What can hang from each mark
mogab: zavef
duzut: vibuf zimot
lilil: zimot
nizo: zavef
zarusad: zavef
zavef: bemulal lave nizo zarusad
bemulal: zavef
vibuf: nizo
zimot: duzut lilil mogab

Every row comes from one small tree of marks. Brackets hold a mark, then the marks that hang from it, in alphabetical order. Every link used is in the known rows. Which tree was each row made from?
Known rows
{zarusad {zavef bemulal}}: [-0.592  2.243  0.008 -2.970 -0.725 -1.955  1.103 -0.506  2.881  1.112
  0.408  4.301  2.754  3.247 -3.807 -2.710  0.520  0.819  2.009 -0.807
  0.600 -0.339]
{zavef nizo}: [-0.697 -3.382 -2.098 -1.547 -0.866  0.391  2.628 -0.523 -0.584  1.027
 -0.378  2.080  2.709  2.287 -2.599  0.162 -0.245  1.342  1.177 -0.073
 -0.464  1.745]
{zimot {duzut {vibuf nizo}} lilil}: [-2.680 -0.426 -0.628  1.117  2.392  2.012 -0.309 -0.513 -2.735  0.418
 -0.206  0.112 -2.973  1.621 -0.374 -0.688 -3.949  0.255 -0.546  0.269
  0.839 -1.318]
{duzut zimot}: [-0.922  4.460 -2.826 -1.843  0.810  0.956  1.995  0.318 -0.481  0.562
  0.989 -1.001  1.681  2.941 -0.677 -0.819 -1.659  0.118  1.954 -1.210
 -0.067 -0.443]
{vibuf {nizo {zavef lave zarusad}}}: [-1.024 -2.293  0.338 -0.827  0.542  0.111  0.470 -0.759 -4.158 -0.960
  0.683  2.811  2.364  1.849  1.499  1.113 -3.017  0.141  0.438  0.237
  0.151 -0.383]
{zimot duzut lilil {mogab zavef}}: [-1.439  3.268 -2.890  0.295  4.069  0.700  0.454  0.389 -2.022 -0.568
 -0.866 -2.657 -0.780  1.853  0.834 -0.230 -1.759 -0.102  0.132  0.941
  0.393 -0.352]
{duzut {vibuf nizo} {zimot lilil}}: [-1.661  2.804 -1.602  0.066  2.887  3.240 -3.843 -0.159 -3.731  0.509
  1.429 -0.456 -1.783  1.698 -0.816 -2.040 -3.848 -0.983 -0.158 -1.722
  0.678 -0.842]
{bemulal {zavef lave}}: [-0.581  1.575 -2.061 -3.547 -1.479 -0.421  1.455 -0.544  3.096  0.863
 -0.647  3.893 -2.780  2.097 -0.041 -2.167 -0.697  0.571  0.618  0.281
  0.078 -0.270]
{duzut {zimot lilil {mogab {zavef bemulal}}}}: [-0.673  7.456 -3.266 -0.991  1.912  0.543 -4.120  0.451 -1.402 -0.944
  1.789 -3.046  0.033  1.667 -0.355 -3.297 -0.839 -1.283  1.370 -1.880
  1.329 -0.389]
{bemulal zavef}: [-0.298  2.401 -2.384 -3.199  1.127  0.229  3.297 -0.065  2.352  0.887
  0.169  2.500 -2.142  2.412 -1.471 -0.954 -0.760  0.356  1.043  0.664
 -0.194  0.356]
{bemulal {zavef nizo}}: [ 0.051 -3.861 -2.662 -2.724  0.095  0.966  3.560 -0.275  0.851  1.282
 -0.507  2.657 -2.042  1.665 -2.493 -0.445 -0.308  0.262  1.014  0.324
 -0.639  1.923]
{zimot {duzut vibuf} lilil}: [-2.363 -0.512 -1.062 -0.944  1.942  1.276 -0.344 -0.649  0.001  1.086
 -1.245  0.295 -1.737  2.508 -0.111  0.372 -2.640  1.165 -0.542  0.760
 -0.019 -2.383]
{zavef bemulal lave nizo}: [-1.296 -3.502 -1.235 -2.741 -5.811 -1.838  0.148 -1.181  2.523  0.726
 -0.394  3.876  1.656  1.694 -2.001 -2.762  0.862  1.376  1.344 -1.342
  1.446  0.399]
{zavef bemulal lave nizo zarusad}: [-1.620 -6.352 -0.695 -2.129 -4.516 -1.523 -1.404 -1.171  1.214  0.976
 -1.044  4.160  3.252  1.629 -0.914  0.032 -0.147  2.015  2.085 -1.344
  1.158 -0.794]
{mogab {zavef bemulal nizo zarusad}}: [ 0.203 -5.832 -1.749 -2.196 -0.895 -0.392  1.723 -0.129 -0.421  0.029
 -0.623  3.042  2.479  1.711 -1.599  1.052 -0.013  2.212  2.953 -1.826
  0.535  0.129]
{lilil {zimot {duzut vibuf} {mogab zavef}}}: [-2.254 -0.209 -2.387  0.244  0.961  2.616  5.577  0.441  0.044  0.031
 -1.827 -2.914 -3.842  2.176  0.416  1.083 -1.023  0.833  2.510  1.043
  0.443 -0.912]
{zavef zarusad}: [-1.167  0.605 -1.031 -1.937  1.807  0.240  0.994 -0.291 -0.467  0.823
 -0.386  2.303  3.711  2.966 -0.366  2.439 -1.915  1.562  1.961  0.261
 -0.407 -0.834]
{lilil {zimot {duzut vibuf}}}: [-3.364 -0.431 -1.686 -1.046  0.009  1.930  6.093 -0.118  2.699  1.234
 -1.546 -0.619 -2.825  3.009 -1.094  1.521 -1.365  1.823  1.892  1.283
  0.391 -2.270]
{vibuf {nizo zavef}}: [-0.571  1.144 -0.349 -0.568  1.924  1.047  3.467 -0.393 -4.252 -1.208
  1.880  0.989  1.510  2.050 -1.296 -0.735 -2.248 -0.311  0.656  0.787
 -0.014  2.176]
{zavef lave nizo}: [-1.338 -4.533 -1.888 -1.833 -3.496 -0.209  0.580 -0.892  0.042  1.135
 -1.125  3.725  2.035  1.888 -1.055 -1.019  0.059  1.194  0.649 -0.510
 -0.319  0.906]
{zimot duzut}: [-2.081  1.606 -1.690 -0.992  0.532 -0.109  5.681 -0.104  1.060  0.831
 -0.703 -0.706  0.872  3.007 -0.441  0.401 -1.867  1.596  1.511  0.694
  0.387 -1.073]
{lilil {zimot duzut {mogab {zavef lave}}}}: [-2.415  2.856 -2.842 -0.165 -0.674  0.463  5.030  0.425  1.057 -0.255
 -1.883 -1.406 -3.117  1.948  1.276  0.094 -0.338  0.575  2.247  1.021
  0.994 -0.826]
{nizo {zavef bemulal lave}}: [-0.805  1.229 -0.127 -3.824 -3.939 -2.021  1.055 -1.170  2.099 -0.879
  0.465  2.512  2.341  2.441 -0.355 -2.468  0.198  0.026  1.130  0.026
  0.898 -0.169]
{mogab {zavef bemulal}}: [ 0.223  2.867 -1.687 -2.795 -0.855 -1.035  2.509  0.078  1.694 -0.422
  0.199  2.220  1.008  2.431 -1.740 -2.140  0.296  1.335  2.264 -1.351
  0.902  0.630]
{duzut {zimot lilil {mogab zavef}}}: [-0.627  6.516 -4.122 -0.298  4.167  1.803 -3.231  0.657 -3.527 -0.677
  1.149 -3.297  0.383  1.794  0.468 -1.400 -1.792 -1.763  0.815 -1.219
  0.047  0.370]
{nizo {zavef lave}}: [-0.959  0.032 -0.689 -2.849 -1.483 -0.772  1.951 -0.885 -0.758 -0.548
  0.454  2.984  2.318  2.760  0.666 -0.287 -0.647  0.093 -0.086  0.801
 -0.269  0.394]
{nizo {zavef bemulal zarusad}}: [-0.740 -0.141  0.247 -2.964  0.324 -1.195  1.513 -0.747 -0.411 -0.842
  0.795  1.388  4.180  2.780 -0.814  1.492 -1.106  0.776  2.307  0.479
  0.359 -1.050]

Write each row's tree
[-0.475  4.350 -2.560 -0.695  1.066  0.694 -0.158  0.449 -1.912 -0.616
  0.836 -3.274  2.127  2.029  0.710 -0.088 -1.068  0.136  4.159 -2.436
  1.170 -0.791]	{duzut {zimot {mogab {zavef bemulal zarusad}}}}
[-0.967  3.584 -2.387 -1.337  0.852 -0.036 -4.864 -0.225 -1.569 -0.650
 -0.358  1.542  0.162  1.585  1.139 -2.172 -0.858 -0.661 -0.527 -0.051
  0.285  0.524]	{zimot lilil {mogab {zavef lave}}}
[-0.913 -2.088  0.594 -0.650  0.773  2.123  2.853 -0.869 -4.403 -0.616
  0.878  1.204 -0.151  2.114 -0.609 -0.472 -2.773 -0.291  0.655  0.281
 -0.279  1.555]	{duzut {vibuf {nizo zavef}}}
[-1.737  0.681 -0.006 -3.051 -2.928 -2.110 -1.507 -0.944  2.467  0.626
 -0.573  3.932  3.001  2.483  0.141 -0.535 -0.619  1.695  1.922 -1.049
  1.591 -2.206]	{zavef bemulal lave zarusad}
[-1.484 -5.101  1.318 -0.716 -0.311  1.618 -0.504 -1.258 -4.788 -0.420
 -0.430  3.102  0.637  1.760  1.569  1.759 -3.413  0.284  1.052 -0.202
  0.034 -0.988]	{duzut {vibuf {nizo {zavef lave zarusad}}}}
[-1.144  5.921 -2.257 -1.804 -0.497 -0.074  2.591  0.467  2.088 -0.912
  0.468 -0.299 -0.579  1.998 -1.817 -1.387  1.193  0.230  2.973  0.362
  1.627  1.251]	{lilil {zimot {mogab {zavef bemulal}}}}
[-3.111  0.634 -1.035  0.492  2.048  1.477 -1.970 -0.714 -1.448  0.730
 -0.930 -2.381 -1.421  2.096  0.453  0.141 -2.705 -0.334  0.392  1.069
  0.178 -1.237]	{zimot {duzut vibuf} lilil mogab}
[-3.898  0.713 -1.141  2.555  0.828  2.894  4.493 -0.200 -1.025  0.453
 -0.498 -3.237 -4.140  1.513 -0.803  0.181 -2.633  0.085  2.473  1.518
  1.464 -0.196]	{lilil {zimot {duzut {vibuf nizo}} mogab}}
[-3.319  0.539 -0.271  2.511  2.869  2.266 -1.778 -0.643 -3.942  0.311
  0.200 -2.652 -2.681  1.159  0.069 -1.013 -4.166 -0.878  0.361  0.855
  1.117 -0.437]	{zimot {duzut {vibuf nizo}} lilil mogab}
[-2.037  2.476 -1.575 -0.040  0.381  2.900 -0.160 -0.301 -2.573  0.866
  0.546 -3.874  0.130  2.576  0.197 -0.697 -1.617 -0.741  2.837 -1.456
 -0.250  0.174]	{duzut vibuf {zimot mogab}}
[-0.563 -0.792 -0.013 -0.288  3.287  1.032  2.202 -0.402 -4.952 -0.957
  1.354  1.254  2.890  2.052 -0.226  2.320 -3.365 -0.007  1.043  0.723
 -0.236  0.432]	{vibuf {nizo {zavef zarusad}}}
[-0.680  4.687 -2.763 -0.727  3.161  0.757 -3.154  0.145 -2.761 -0.718
  0.406  0.116  0.939  1.780 -0.190 -1.014 -1.103 -0.889  0.053  0.515
 -0.277  1.504]	{zimot lilil {mogab zavef}}
[-3.098  4.184 -2.337  0.677  3.036  0.156 -0.863 -0.265 -1.161  0.288
  0.117 -2.983  0.564  2.086  0.028  0.122 -2.243 -0.686  0.299  1.449
  0.705 -0.662]	{zimot duzut lilil mogab}
[ 0.544 -3.388 -2.310 -2.412 -1.908 -0.525  2.942 -0.146  0.681 -0.220
 -0.233  2.456  1.317  1.780 -2.560 -1.784  0.982  1.679  2.133 -1.623
  0.484  1.596]	{mogab {zavef bemulal nizo}}
[-0.709 -1.348  0.185 -3.803 -2.585 -1.743 -0.133 -1.140  0.631 -0.615
  0.227  3.081  3.595  2.451  0.659  0.463 -0.705  0.675  1.835 -0.148
  0.757 -1.914]	{nizo {zavef bemulal lave zarusad}}
[-1.636  4.587 -2.091 -0.439  1.388 -0.543 -0.457  0.043  0.345 -0.863
  0.033 -2.396 -0.936  1.684  0.047 -1.789 -1.169 -0.060  1.190 -0.013
  1.661 -0.749]	{zimot duzut lilil {mogab {zavef bemulal}}}
[-0.486  4.293 -1.225 -1.377 -0.937 -0.631  1.387  0.061  0.511 -0.872
  0.831 -0.514  1.161  1.904 -1.033 -2.334  0.455  0.055  2.664 -0.672
  1.045  1.857]	{zimot {mogab {zavef bemulal}}}
[-1.836 -0.082 -1.692  0.384  3.050  2.073 -0.290 -0.135 -2.455 -0.165
 -1.495 -2.110 -2.708  1.810  1.261  0.007 -2.228 -0.008  0.323  0.247
  0.128 -0.832]	{zimot {duzut vibuf} lilil {mogab zavef}}
[-1.909  2.738 -1.190 -0.386 -2.895 -1.462  3.310 -0.168  1.389 -0.669
 -1.237 -1.633 -1.372  1.744  1.353 -2.769 -0.089  0.754  2.378 -0.729
  1.753 -0.785]	{zimot duzut {mogab {zavef bemulal lave}}}
[-0.123 -5.926 -2.838 -2.431  1.226  1.259  2.110 -0.442 -0.289  1.515
 -0.744  2.647 -0.671  1.764 -1.391  2.112 -1.194  1.047  1.815  0.216
 -0.383  0.186]	{bemulal {zavef nizo zarusad}}
[-0.739 -6.340 -1.505 -2.067 -2.332 -0.710  0.411 -1.025 -0.008  1.994
 -1.632  5.797  2.526  2.494 -2.428 -1.609  0.397  0.763  0.290 -0.811
 -0.748  0.314]	{zarusad {zavef lave nizo}}
[-1.812  5.038 -1.757 -1.916 -3.257 -0.909  0.549  0.097  3.483 -0.783
 -0.298  1.298 -1.130  1.596 -0.449 -2.724  1.366  0.232  2.433 -0.168
  1.874  0.233]	{lilil {zimot {mogab {zavef bemulal lave}}}}
[-0.588  5.426 -1.893 -1.399  1.247 -0.499 -4.084 -0.102 -0.483 -1.158
  0.875  0.352  0.927  1.593 -1.070 -2.548 -0.063 -0.789  0.755 -0.300
  1.236  0.953]	{zimot lilil {mogab {zavef bemulal}}}
[-1.342  2.807 -1.949  0.633  1.801  0.647  5.440  0.424 -2.268 -0.518
 -0.752 -3.254 -0.424  2.332  1.056  0.159 -1.430  0.281  2.369  0.308
  0.236  0.527]	{zimot duzut {mogab zavef}}
[-0.983 -0.872  1.491 -1.256 -1.818 -1.406 -0.056 -1.059 -1.814 -1.263
  0.888  3.161  2.156  1.570  0.526 -0.378 -2.128  0.077  1.503 -0.377
  1.730 -0.889]	{vibuf {nizo {zavef bemulal lave zarusad}}}
[-0.770 -5.113 -0.362 -2.558 -4.484 -2.036 -0.490 -1.216  1.868  1.697
 -1.208  5.788  2.541  2.272 -3.144 -3.326  1.412  1.035  1.230 -1.684
  0.784 -0.129]	{zarusad {zavef bemulal lave nizo}}
[-1.306  1.498  1.310 -1.710 -3.051 -1.432  1.121 -0.977 -0.982 -1.374
  1.506  2.634  1.146  1.602 -0.616 -3.499 -1.118 -0.312  0.686 -0.264
  1.573  0.775]	{vibuf {nizo {zavef bemulal lave}}}
[-0.799 -4.870 -0.613 -1.946 -1.604 -0.857  0.361 -0.823  0.305  0.846
 -0.297  2.626  3.548  2.128 -2.194  0.868 -0.431  2.006  2.662 -0.994
  0.632 -0.076]	{zavef bemulal nizo zarusad}
[-0.470  4.158 -3.635 -0.125  5.649  1.994 -4.476  0.672 -4.994 -0.355
  0.542 -2.633  1.397  1.925  1.504  1.326 -2.701 -1.189  1.439 -1.054
 -0.013 -1.420]	{duzut {zimot lilil {mogab {zavef zarusad}}}}
[ 0.581 -6.688 -2.854 -1.424  1.550  0.878  2.577  0.001 -2.972  0.285
 -1.357  2.458  2.710  1.905 -0.610  3.020 -1.051  2.022  2.141 -1.011
 -0.818  0.411]	{mogab {zavef nizo zarusad}}
[-2.602 -1.593 -0.002  1.062  0.639  2.047  4.816 -0.458 -2.424  0.712
 -0.744 -0.678 -2.343  2.013 -0.315 -0.794 -3.590  1.289  1.502 -0.173
  0.750 -0.651]	{zimot {duzut {vibuf nizo}}}
[-0.376 -4.307 -1.180 -2.522 -1.929 -1.383  1.636 -0.796  1.664  1.541
 -0.052  4.386  3.235  2.623 -4.608 -2.020  1.066  0.833  1.969 -1.002
  0.371  0.791]	{zarusad {zavef bemulal nizo}}
[-0.135 -0.138 -3.627 -0.212 -1.189  1.013  1.397  0.301 -2.376 -0.440
  0.768 -3.661  0.939  1.342 -1.115 -2.728  0.616 -0.482  3.750 -2.640
  0.946  1.525]	{duzut {zimot {mogab {zavef bemulal nizo}}}}
[-2.368  3.649 -2.147 -0.342  2.246  2.953 -5.090 -0.414 -2.702  0.658
  0.590 -3.273 -0.379  2.133  0.441 -1.206 -2.334 -1.662  0.697 -0.866
 -0.077 -0.792]	{duzut vibuf {zimot lilil mogab}}
[-1.529 -6.727 -1.184 -1.547 -1.948  0.054 -0.366 -1.004 -1.099  1.364
 -1.980  4.060  3.045  1.880 -0.008  1.964 -1.189  1.737  1.207 -0.563
 -0.256 -0.595]	{zavef lave nizo zarusad}
[ 0.030 -7.361 -2.297 -1.768 -0.924  0.245  0.569 -0.364 -2.287  0.437
 -1.895  4.028  1.878  1.615  0.610  1.920 -0.603  2.064  1.684 -1.473
 -0.717 -0.264]	{mogab {zavef lave nizo zarusad}}
[-0.609 -7.123 -2.300 -2.744 -1.195  0.267  0.383 -0.781  0.505  1.564
 -1.834  4.645 -1.440  1.300 -0.096  0.967 -1.034  1.184  1.249 -0.230
 -0.235 -0.707]	{bemulal {zavef lave nizo zarusad}}
[-1.550  0.121 -0.637 -0.106 -1.360  0.801  4.094 -0.174  0.136 -0.265
 -1.213 -2.816 -2.144  2.175  0.433 -1.406 -0.740  0.959  3.377 -1.080
  1.391 -0.693]	{zimot {duzut vibuf} {mogab {zavef bemulal}}}
